In the rows, zero is written as 128.
Known rows, with every step that occurs:
vugep, ramur, pigegi, madaro, zagete: [148 106 130 159 163 131  90 157 120 115 104 111 149 117 122 130 125 186
 147 106 130 121 151 162 157 119 138 154 118 174 130 126]
sodef, madaro, pigegi, ramur, rakimo, zekego: [161 111 163 159 120 184 140 171 161 160 128 137 149 204 144 198 111 151
 108 112 130 110 140 134 109  98 162 178 136 111 125 109]
madaro, zagete: [130 126 134 131 151 141 116 111 124 126 132 124 148 117 128 145 130 134
 106 122 128 126 125 144 136 146 117 114 122 121 112 119]
rakimo, vugep, ramur, pigegi, madaro: [148 130 111 180 153 117 106 181 117 131  78 119 125 140 121  97 121 210
 164 102 135 115 156 145 147  80 157 171 109 171 126 131]
vasif, zekego, rakimo, ramur: [115 142 129 136 137 113 148 165 153 177  93 145 120 176 128 123 123 163
  83  99 177 122 141 123 155  39 161 138 120 121 104 112]
vugep, ramur, rakimo: [130 120 123 159 120 139 121 156 150 144 104 124 120 170 129 135 118 169
 144 104 146  98 129 132 129  67 155 186 121 121 129 113]
sodef, madaro, zagete: [145 119 146 129 164 152 113 115 119 134 136 122 181 124 136 156 131 123
  98 108 134 113 146 151 135 162 112 100 130 117 110 130]
leganof, zagete, madaro, pigegi: [103 124 153 114 155 154 125 110 106 129 142 150 184 116 134 198 133 144
  97 113 108 131 125 140  98 183 120 126 117 132 141 118]
leganof, zagete, madaro, pigegi, ramur, rakimo: [124 130 154 145 145 180 134 129 140 149 133 159 174 149 120 218 123 162
 104 100 120 126 119 147  83 151 138 164 121 119 135 107]
vasif, zekego: [119 131 131 118 127 115 136 134 156 143 129 137 127 147 119 134 127 121
 103 134 148 132 122 128 142  96 133 119 136 125 111 125]
leganof, zagete, madaro, pigegi, ramur, vugep: [123 151 127 155 158 153 132 122 137 140 115 162 181 143 111 218 121 162
 100  98 115 123 131 158  81 162 134 158 111 143 126 109]
zagete, madaro, sodef: [125 145 139 130 140 121 129 101  96 119 134 133 172 113 118 161 123 124
 101  89 114 133 116 139 118 154 133 125 132 124 122 113]
sodef, madaro: [143 121 140 126 140 138 125 131 124 134 131 126 162 135 135 140 129 116
 120 116 135 114 149 134 126 145 123 115 137 123 124 137]
leganof, madaro: [108 134 127 126 146 138 116 119 126 135 134 136 152 128 126 141 131 127
 106 114 125 121 121 128 118 156 123 131 127 122 129 123]
sodef, madaro, pigegi, ramur, vugep, rakimo: [168 127 135 180 128 156 121 153 162 155  94 147 156 192 119 202  97 156
 130  93 152 101 141 149  92 103 142 172 111 142 135 121]
pigegi, ramur, vugep, rakimo: [151 148 104 184 126 136 128 149 173 148  88 139 120 178 105 148 103 153
 139  94 154 103 122 143 108  64 144 175 114 129 115 116]
zagete, madaro, pigegi, ramur: [148 130 155 142 141 145 130 119 116 137 133 154 161 133 105 200 121 126
 117 114 111 139 124 144  94 164 145 148 135 147 153 112]
pigegi, ramur, vugep, rakimo, zekego, vasif: [143 158  95 177 112 132 140 154 190 167  91 135 112 226 132 156  97 153
 118  85 157  92 125 134 119   4 166 187 115 104 102 106]
rakimo, vugep, ramur: [130 145 116 168 145 121 118 150 121 143  89 128 126 156 122 115 122 169
 137  98 141 104 136 133 128  68 155 161 113 127 118 112]
vasif, zekego, rakimo: [115 135 136 122 126 109 147 137 154 161 110 143 129 163 128 134 126 142
  82 120 169 126 132 120 151  68 146 118 114 125  99 117]
leganof, zagete, madaro, pigegi, ramur, rakimo, vugep: [126 151 140 169 159 180 137 137 132 161 111 163 171 162 118 202 122 192
 100  90 127 120 122 147  83 131 147 166 105 109 115 104]
sodef, madaro, pigegi, ramur: [166 116 165 141 131 155 126 138 129 140 132 143 163 145 120 199 119 124
 123 119 127 134 144 142 100 157 136 135 138 144 151 127]
rakimo, ramur, pigegi: [126 126 115 141 129 135 116 172 140 137 105 136 108 142 136 105 132 184
 151 113 130 119 150 133 140  97 158 158 133 157 146 134]
vugep, rakimo: [129 120 129 143 123 137 121 135 143 136 115 128 124 155 127 129 114 134
 137 108 146 111 117 126 123  86 130 143 121 118 130 125]
leganof, zagete, madaro: [ 98 139 133 116 166 143 128 108 113 127 139 141 183 112 128 158 140 128
  98 102 117 118 128 143 111 160 116 116 127 116 117 122]
madaro, pigegi, ramur, rakimo, vugep: [156 139 136 182 120 164 138 158 145 161 101 150 117 179 119 171 110 191
 128 117 137 129 122 133 100  97 160 178 105 121 127 111]
sodef, madaro, pigegi, ramur, vugep: [167 134 134 165 131 147 128 148 147 147 107 147 160 167 119 201 109 151
 121 112 134 118 151 150  96 145 141 157 119 151 132 124]
zekego, rakimo, vugep, ramur: [128 149 119 173 144 114 130 150 117 162  69 133 128 173 132 115 120 192
 115  82 162  99 146 126 139  39 166 161  93 127 107 103]
ramur, pigegi: [127 117 123 128 117 130 115 143 141 122 121 134 117 130 137 114 134 164
 150 134 120 122 141 131 137 126 143 137 125 159 141 139]
rakimo, ramur, vugep: [126 153  89 165 140 122 132 167 144 148  86 133 114 162 127 121 118 175
 128 102 144 108 143 138 128  87 146 170 118 131 114 121]
pigegi, madaro, leganof: [155 113 135 143 168 138 116 126 108 121 127 119 153 101 102 134 127 133
 105 122 134 143 131 152 153 161 104 111 108 133 109 125]
zagete, madaro: [123 137 128 126 149 128 130 113 110 129 132 137 159 123 120 142 130 119
 115 111 119 120 129 137 121 152 131 126 134 126 123 123]
ramur, pigegi, madaro, leganof: [154 103 130 143 155 139 104 141 121 114 120 125 143 103 112 121 132 169
 128 127 125 138 144 155 161 158 121 120 104 165 123 136]
madaro, pigegi: [132 113 149 126 116 137 125 130 120 129 131 137 129 133 134 168 121 143
 127 138 118 140 125 126 115 151 132 138 118 145 152 124]

Rows:
[111 121 139 120 166 161 115 105 129 127 137 138 166 106 121 154 142 136
  84 114 130 125 123 148 133 157 101  99 104 111 107 116]  madaro, leganof, zagete
[147 122 129 172 135 130 108 185 125 128  88 116 126 141 123 119 103 199
 152  71 145 130 133 143 143  71 149 173 121 157 141 130]  vugep, rakimo, ramur, pigegi, madaro, sodef
[127 127 121 158 135 141 122 165 142 151 100 129 114 166 128 119 114 155
 138  88 154 105 127 129 126  58 145 164 129 115 135 120]  vugep, rakimo, ramur
[129 135 110 168 135 122 106 165 133 138  82 134 115 157 130 102 127 205
 159 103 131  98 149 136 137  67 170 171 110 159 130 123]  rakimo, vugep, ramur, pigegi
[120 139 118 120 113 124 139 134 146 148 131 123 120 174 155 136 121 128
 106 118 131 118 130 119 140  65 151 140 129 103 116 118]  rakimo, zekego, vasif
[138 145 134 180 137 174 126 149 145 168 106 158 140 179 117 186 113 188
 106 103 132 123 114 133  90 126 156 180 105 116 127 106]  leganof, madaro, pigegi, ramur, rakimo, vugep
[148 111 122 172 165 151  96 179 134 136  92 117 134 141 126 117 115 199
 143  87 149 116 143 156 155  87 137 157 116 151 129 131]  vugep, rakimo, ramur, pigegi, madaro, zagete
[147 110 129 142 160 138 103 144 120 113 121 116 147 103 127 126 130 173
 134 126 121 138 145 156 155 158 121 122 117 165 122 138]  ramur, pigegi, madaro, zagete
[100 148 143 118 159 138 127  96  99 117 140 137 195 101 124 174 132 133
  85  79 112 131 116 144 109 163 117 116 126 112 115 113]  leganof, zagete, madaro, sodef
[127 135 139 147 110 170 134 147 170 174 130 148 136 211 146 210 107 161
  93 104 131 119 115 123 102  84 169 190 123 100 134  99]  leganof, madaro, pigegi, ramur, rakimo, zekego, vasif
[124 140 125 147 138 126 139 159 125 161  92 136 121 157 138 118 124 170
 107  93 159 119 147 124 142  71 155 147 115 124 123 115]  zekego, rakimo, ramur
[146 144 115 176 101 143 136 156 184 169  93 144 114 231 138 196  89 165
 117  95 147 105 123 132 105  23 170 198 105 120 126 102]  madaro, pigegi, ramur, vugep, rakimo, zekego, vasif
[133 135 134 149 137 104 134 186 136 152  83 132 132 150 123 123 115 208
  98  81 168 146 148 138 170  53 165 146 114 162 110 121]  vasif, zekego, rakimo, ramur, pigegi, madaro, sodef
[141 140 128 185 136 155 137 151 157 154  99 152 148 211 121 200  98 159
 107  84 126  95 120 144  99  73 168 197 116 128 119  93]  zagete, madaro, pigegi, ramur, vugep, rakimo, zekego
[136 137 118 173 151  97 124 190 143 163  60 135 126 177 120 103 119 224
 118  93 175 114 160 138 170  21 176 160  94 168  96 119]  vasif, zekego, rakimo, vugep, ramur, pigegi, madaro
[127 136 126 184 133 165 124 158 173 159  99 150 139 216 127 199  98 165
 101  88 133  96 113 136  95  79 161 202 108 124 124  93]  leganof, madaro, pigegi, ramur, vugep, rakimo, zekego
[149 120 134 143 170 137 115 128 107 118 128 109 159 101 118 140 124 139
 112 120 129 143 132 153 148 160 104 113 120 133 108 128]  pigegi, madaro, zagete
[110 131 133 129 168 151 105 103 122 132 137 132 172 116 126 158 133 131
  85 107 124 120 118 144 127 174 113 115 122 116 116 115]  leganof, madaro, zagete
[127 117 117 158 124 143 109 180 156 146  90 135 104 169 136 106 119 191
 160  94 147 100 139 131 134  56 161 172 124 146 148 132]  vugep, rakimo, ramur, pigegi
[126 115 150 118 178 171 113 107 125 133 141 136 200 114 128 167 143 127
  76 101 137 110 144 155 133 174  96  87 114 107 102 126]  sodef, madaro, leganof, zagete
[127 114 125 143 119 122 102 157 143 124 103 130 119 144 131 118 129 176
 164 113 127 105 147 137 138  87 160 168 125 169 151 126]  vugep, ramur, pigegi
[143 146 107 188 128 145 138 166 185 151  90 134 114 212 123 145 102 152
 122  90 145  91 123 138 118  28 160 191 120 113  99 102]  pigegi, ramur, vugep, rakimo, zekego
[132 145 109 166 129 146 137 152 140 155  99 132 115 170 134 114 120 184
 124 114 144 109 125 125 126  86 146 157 105 102  97 120]  ramur, rakimo, vugep
[148 149 124 165 141 136 133 128 134 141 109 158 159 154 104 203 112 152
 116 107 117 125 131 153  91 152 149 170 117 153 133 110]  zagete, madaro, pigegi, ramur, vugep
[150 126 150 155 126 164 137 135 137 151 126 155 153 161 112 204 114 152
 120 109 121 128 120 143  93 143 154 173 127 129 143 108]  zagete, madaro, pigegi, ramur, rakimo
[126 139 114 172 133 117 117 166 131 155  63 140 119 174 140 102 125 226
 137  89 154  93 159 129 147  38 183 170  89 158 120 114]  zekego, rakimo, vugep, ramur, pigegi
[127 122 151 160 125 184 134 157 163 158 131 147 137 197 136 200 113 161
  95 109 120 117 113 127 102 110 164 193 127 109 130  95]  leganof, madaro, pigegi, ramur, rakimo, zekego
[155 103 124 172 162 153  97 178 134 138  91 127 128 142 111 111 117 195
 137  88 153 115 142 155 160  90 137 154 104 151 131 129]  vugep, rakimo, ramur, pigegi, madaro, leganof
[154 132 126 182 115 146 125 150 164 150  89 149 122 185 111 190  96 167
 139 105 145 116 120 142  95  87 147 185 102 146 139 112]  madaro, pigegi, ramur, vugep, rakimo
